Each row was made from one small tree. Brackets hold a mark, then the marks that hang from it, in the order of their numbers. Every link used is in the known rows. Write each row's tree.
In the rows, zero is written as 128.
Known rows
[J_171 [J_748 [J_771 [J_934 J_60 J_976]]]]: [129 137 176 109 137 116 150 168  51 172  93 158 120 110 167 193 186 144
 136 168 138 171 114 177 111 154 156 152 154  93]
[J_620 [J_60 [J_934 J_87 J_976]]]: [103 121 155 108 135 117 141 144 103 169 110 167 136 178 187 147 147 140
 165 151 123 171 147 169 148 148 141 159 136 126]
[J_620 [J_60 [J_934 J_87 J_201 J_976]]]: [103 122 159 113 134 129 141 151 103 175 112 170 132 188 177 152 157 136
 168 157 121 178 156 157 151 153 141 152 147 123]
[J_748 J_171 J_771]: [155 129 166 128 116 101 124 154  71 172 100 168 119 112 164 181 134 141
  89 174 132 167 138 155 143 128 143 158 139  86]
[J_60 [J_934 J_201]]: [105 131 170 120 126 115 129 147  94 133 110 181 122 150 151 190 210 141
 138 132 115 154 135 140 154 150 153 143 148 125]
[J_169 [J_171 J_748]]: [155 133 167 118 127  99 134 177  83 155  93 166 120 132 164 172 183 154
 151 139 116 160 108 173 102 131 149 171 160  96]
[J_60 J_620 [J_934 J_201 J_771 J_976]]: [ 63 140 164 101 125 126 155 137 100 163 130 186 120 172 125 212 178 152
 144 138 119 142 149 133 152 179 154 129 129 103]
[J_620 J_60]: [116 123 148 136 126 117 124 137 100 159 116 171 151 166 178 133 175 140
 155 148 145 166 127 171 117 138 149 154 137 137]
[J_771 [J_934 J_201 J_976]]: [125 140 186 148 109 128 171 171  69 142  95 175 151 163 125 168 238 127
 150 183 106 174 155 120 143 152 155 149 157 104]
[J_169 [J_171 [J_748 [J_771 [J_934 J_201]]]]]: [159 134 179 118 124 107 131 196  64 169  84 162 124 122 166 186 188 157
 141 151 108 179 125 160 107 134 149 170 170  79]
[J_201 J_934]: [117 131 156 120 146 105 123 167  92 111 111 145 114 114 145 174 220 130
 150 143 133 147 110 174 115 133 142 157 135 131]
[J_60 J_620 J_934]: [ 72 122 169 103 135 104 131 133  96 140 121 179 141 139 169 206 192 164
 137 123 130 152 119 161 165 157 164 154 117 108]
[J_171 J_169 [J_748 [J_771 [J_934 J_87]]]]: [132 121 177  79 140 103 153 202  45 174  98 139 105  60 189 194 184 169
 111 166 160 168 107 146 134 141 143 140 162  98]
[J_201 [J_934 J_976]]: [113 139 157 119 144 115 145 168  97 125 105 148 113 135 129 170 204 121
 160 154 127 146 129 172 118 144 136 162 138 123]
[J_201 [J_934 J_60 [J_976 J_555]]]: [106 132 154 123 158 141 143 168 107 127  94 146 106 122 141 164 196 119
 189 167 126 158 136 195 126 148 133 170 145 126]
[J_620 [J_60 [J_934 J_87]]]: [105 115 156 110 138 112 125 143 100 160 115 165 136 165 198 149 158 146
 159 145 128 172 134 170 147 140 145 155 134 131]
[J_87 [J_934 J_60 J_201 J_771]]: [131 127 153 133 130 115 148 148  94 135 110 163 118 154 134 165 163 130
 161 171  96 129 112 145 121 146 117 121 140 149]
[J_934 J_201]: [127 132 154 140 120 124 137 151  92 136 110 181 134 153 132 167 219 131
 143 164 128 155 133 133 127 144 155 137 160 122]
[J_201 [J_934 [J_60 J_620] J_87 J_771]]: [ 98 120 141  99 167 107 134 164  97 135 128 132 108 118 150 182 162 137
 178 177 129 153 106 180 127 144 134 150 125 124]
[J_976 J_555]: [120 128 144 125 131 133 133 133  95 104  86 183 112 100 162 156 227 141
 144 153 126 137 132 173 129 125 162 145 144 123]
[J_620 [J_60 J_934]]: [101 123 160 123 130 116 118 138 102 159 118 173 140 167 188 151 171 145
 153 128 136 168 132 171 136 144 148 155 133 137]
[J_87 [J_934 [J_60 J_620] J_771 J_976]]: [110 130 151 120 135 109 170 138 100 147 108 161 127 160 134 166 131 135
 168 174  98 121 117 162 127 159 119 135 120 135]
[J_620 [J_60 [J_934 J_87 J_771]]]: [102 122 149 107 134 109 125 138  99 162 125 166 127 165 186 152 148 147
 154 142 127 160 133 163 135 141 143 143 130 137]
[J_201 [J_934 J_60 J_87 J_976]]: [115 123 149 108 166 118 154 176 103 138 101 132 115 134 147 163 162 117
 194 192 117 166 129 187 138 146 128 174 143 120]
[J_60 J_620 [J_934 J_87 J_771 J_976]]: [ 68 130 154  77 139 103 163 133  95 156 125 171 119 155 151 204 143 157
 148 155 111 137 140 149 166 165 154 139 114 101]

Write each row's tree
[131 130 179 129 120 122 181 178  66 143  91 165 145 160 138 166 220 128
 157 208  95 178 158 119 160 146 152 150 158  95]
[J_771 [J_934 J_87 J_201 J_976]]
[101 141 170 118 123 125 151 148 100 147 105 183 121 170 136 186 194 132
 149 143 108 153 155 140 156 162 148 147 150 117]
[J_60 [J_934 J_201 J_976]]
[152 121 170 116 116 102 130 176  73 181 102 157 113  85 172 180 128 152
  82 172 149 168 137 138 158 127 131 154 148  93]
[J_748 [J_171 J_169] J_771]
[ 99 114 128 100 152 105 152 132  97 157 131 155 133 137 157 167 116 147
 177 203 126 150 112 168 139 149 146 140 123 122]
[J_934 [J_60 J_620] J_87 J_771]
[114 109 177 127 140 109 158 166  70 141 102 153 165 133 174 169 195 145
 171 202 112 189 122 155 167 143 156 166 136 102]
[J_771 [J_934 [J_60 J_620] J_87]]
[101 142 144 118 152 138 144 159 105 129 108 146  92 121 124 168 181 120
 184 165 125 141 132 185 108 150 130 151 139 134]
[J_201 [J_934 J_60 J_771 [J_976 J_555]]]
[ 95 136 157 123 122 132 135 140 105 176 124 177 126 189 158 155 161 137
 158 139 128 163 153 151 127 158 141 139 142 134]
[J_620 [J_60 [J_934 J_201 J_771 J_976]]]
[108 101 148 116 156 133 151 158 101 166 115 161 145 156 162 174 157 139
 193 217 122 189 132 157 168 158 147 152 155 103]
[J_934 [J_60 J_620] J_87 J_201]
[159 133 177 116 126  99 131 191  64 166  82 159 127 115 172 183 181 159
 140 148 110 174 118 168 107 130 150 174 162  82]
[J_169 [J_171 [J_748 [J_771 J_934]]]]
[151 116 193 130 117 112 137 195  61 187  97 148 128  85 177 183 140 151
  99 190 139 194 140 135 171 133 130 165 152  87]
[J_748 [J_171 J_169] [J_771 [J_934 J_60]]]
[128 128 178 126 123 138 179 178  67 134  81 168 131 143 143 166 234 130
 161 206  93 176 166 127 163 142 154 147 161  92]
[J_771 [J_934 J_87 J_201 [J_976 J_555]]]
[135 130 171 133 118 111 130 168  54 151  86 165 152 110 157 184 205 145
 114 176 118 176 146 134 133 138 157 150 152  95]
[J_748 [J_771 [J_934 J_201]]]
[154 121 193 124 110 104 138 194  55 178  96 152 124  82 174 185 157 154
  81 180 138 183 142 125 167 128 135 157 148  84]
[J_748 [J_171 J_169] [J_771 J_934]]
[ 98 129 154 120 125 114 119 133 101 160 127 173 131 168 178 153 162 146
 149 126 135 156 130 163 123 146 145 143 129 143]
[J_620 [J_60 [J_934 J_771]]]
[109 134 146 123 151 113 123 159  99 126 125 141 107 120 134 172 182 127
 170 155 133 145 106 180 103 143 132 150 133 144]
[J_201 [J_934 J_60 J_771]]
[110 139 154 115 148 131 144 167  99 114  94 152  98 116 134 170 218 122
 164 153 123 143 136 180 122 140 140 160 141 120]
[J_201 [J_934 [J_976 J_555]]]
[103 140 154  93 129 116 162 147  95 150 114 173 100 166 134 187 160 134
 150 164  96 140 156 128 154 158 142 129 144 117]
[J_60 [J_934 J_87 J_201 J_771 J_976]]
[133 132 160 125 127 132 168 156  93 123  79 173 109 152 134 163 200 126
 156 170  87 128 143 146 139 145 125 131 149 125]
[J_87 [J_934 J_201 [J_976 J_555]]]
[103 123 152 110 131 121 126 145  99 168 126 168 124 176 177 157 158 144
 157 147 126 167 141 151 138 147 141 136 140 133]
[J_620 [J_60 [J_934 J_87 J_201 J_771]]]
[116 120 164 131 137 128 170 156 101 153  97 165 138 174 136 170 161 129
 178 184  97 150 132 156 148 164 120 144 143 122]
[J_87 [J_934 [J_60 J_620] J_201 J_976]]
[125 121 146 122 147 143 182 163 107 175  97 162 134 181 135 151 136 112
 206 233 104 183 163 152 160 163 134 160 170 108]
[J_934 J_60 J_87 J_201 J_976]
[129 127 164  83 138 105 142 186  61 175 102 145 100  64 182 192 173 168
 107 149 172 154 102 156 118 144 142 137 162 108]
[J_171 J_169 [J_748 J_771]]
[112 119 157 121 143 128 169 144 102 134  83 165 128 143 155 163 160 135
 178 176  97 137 128 179 148 153 124 152 130 125]
[J_87 [J_934 [J_60 J_620] [J_976 J_555]]]
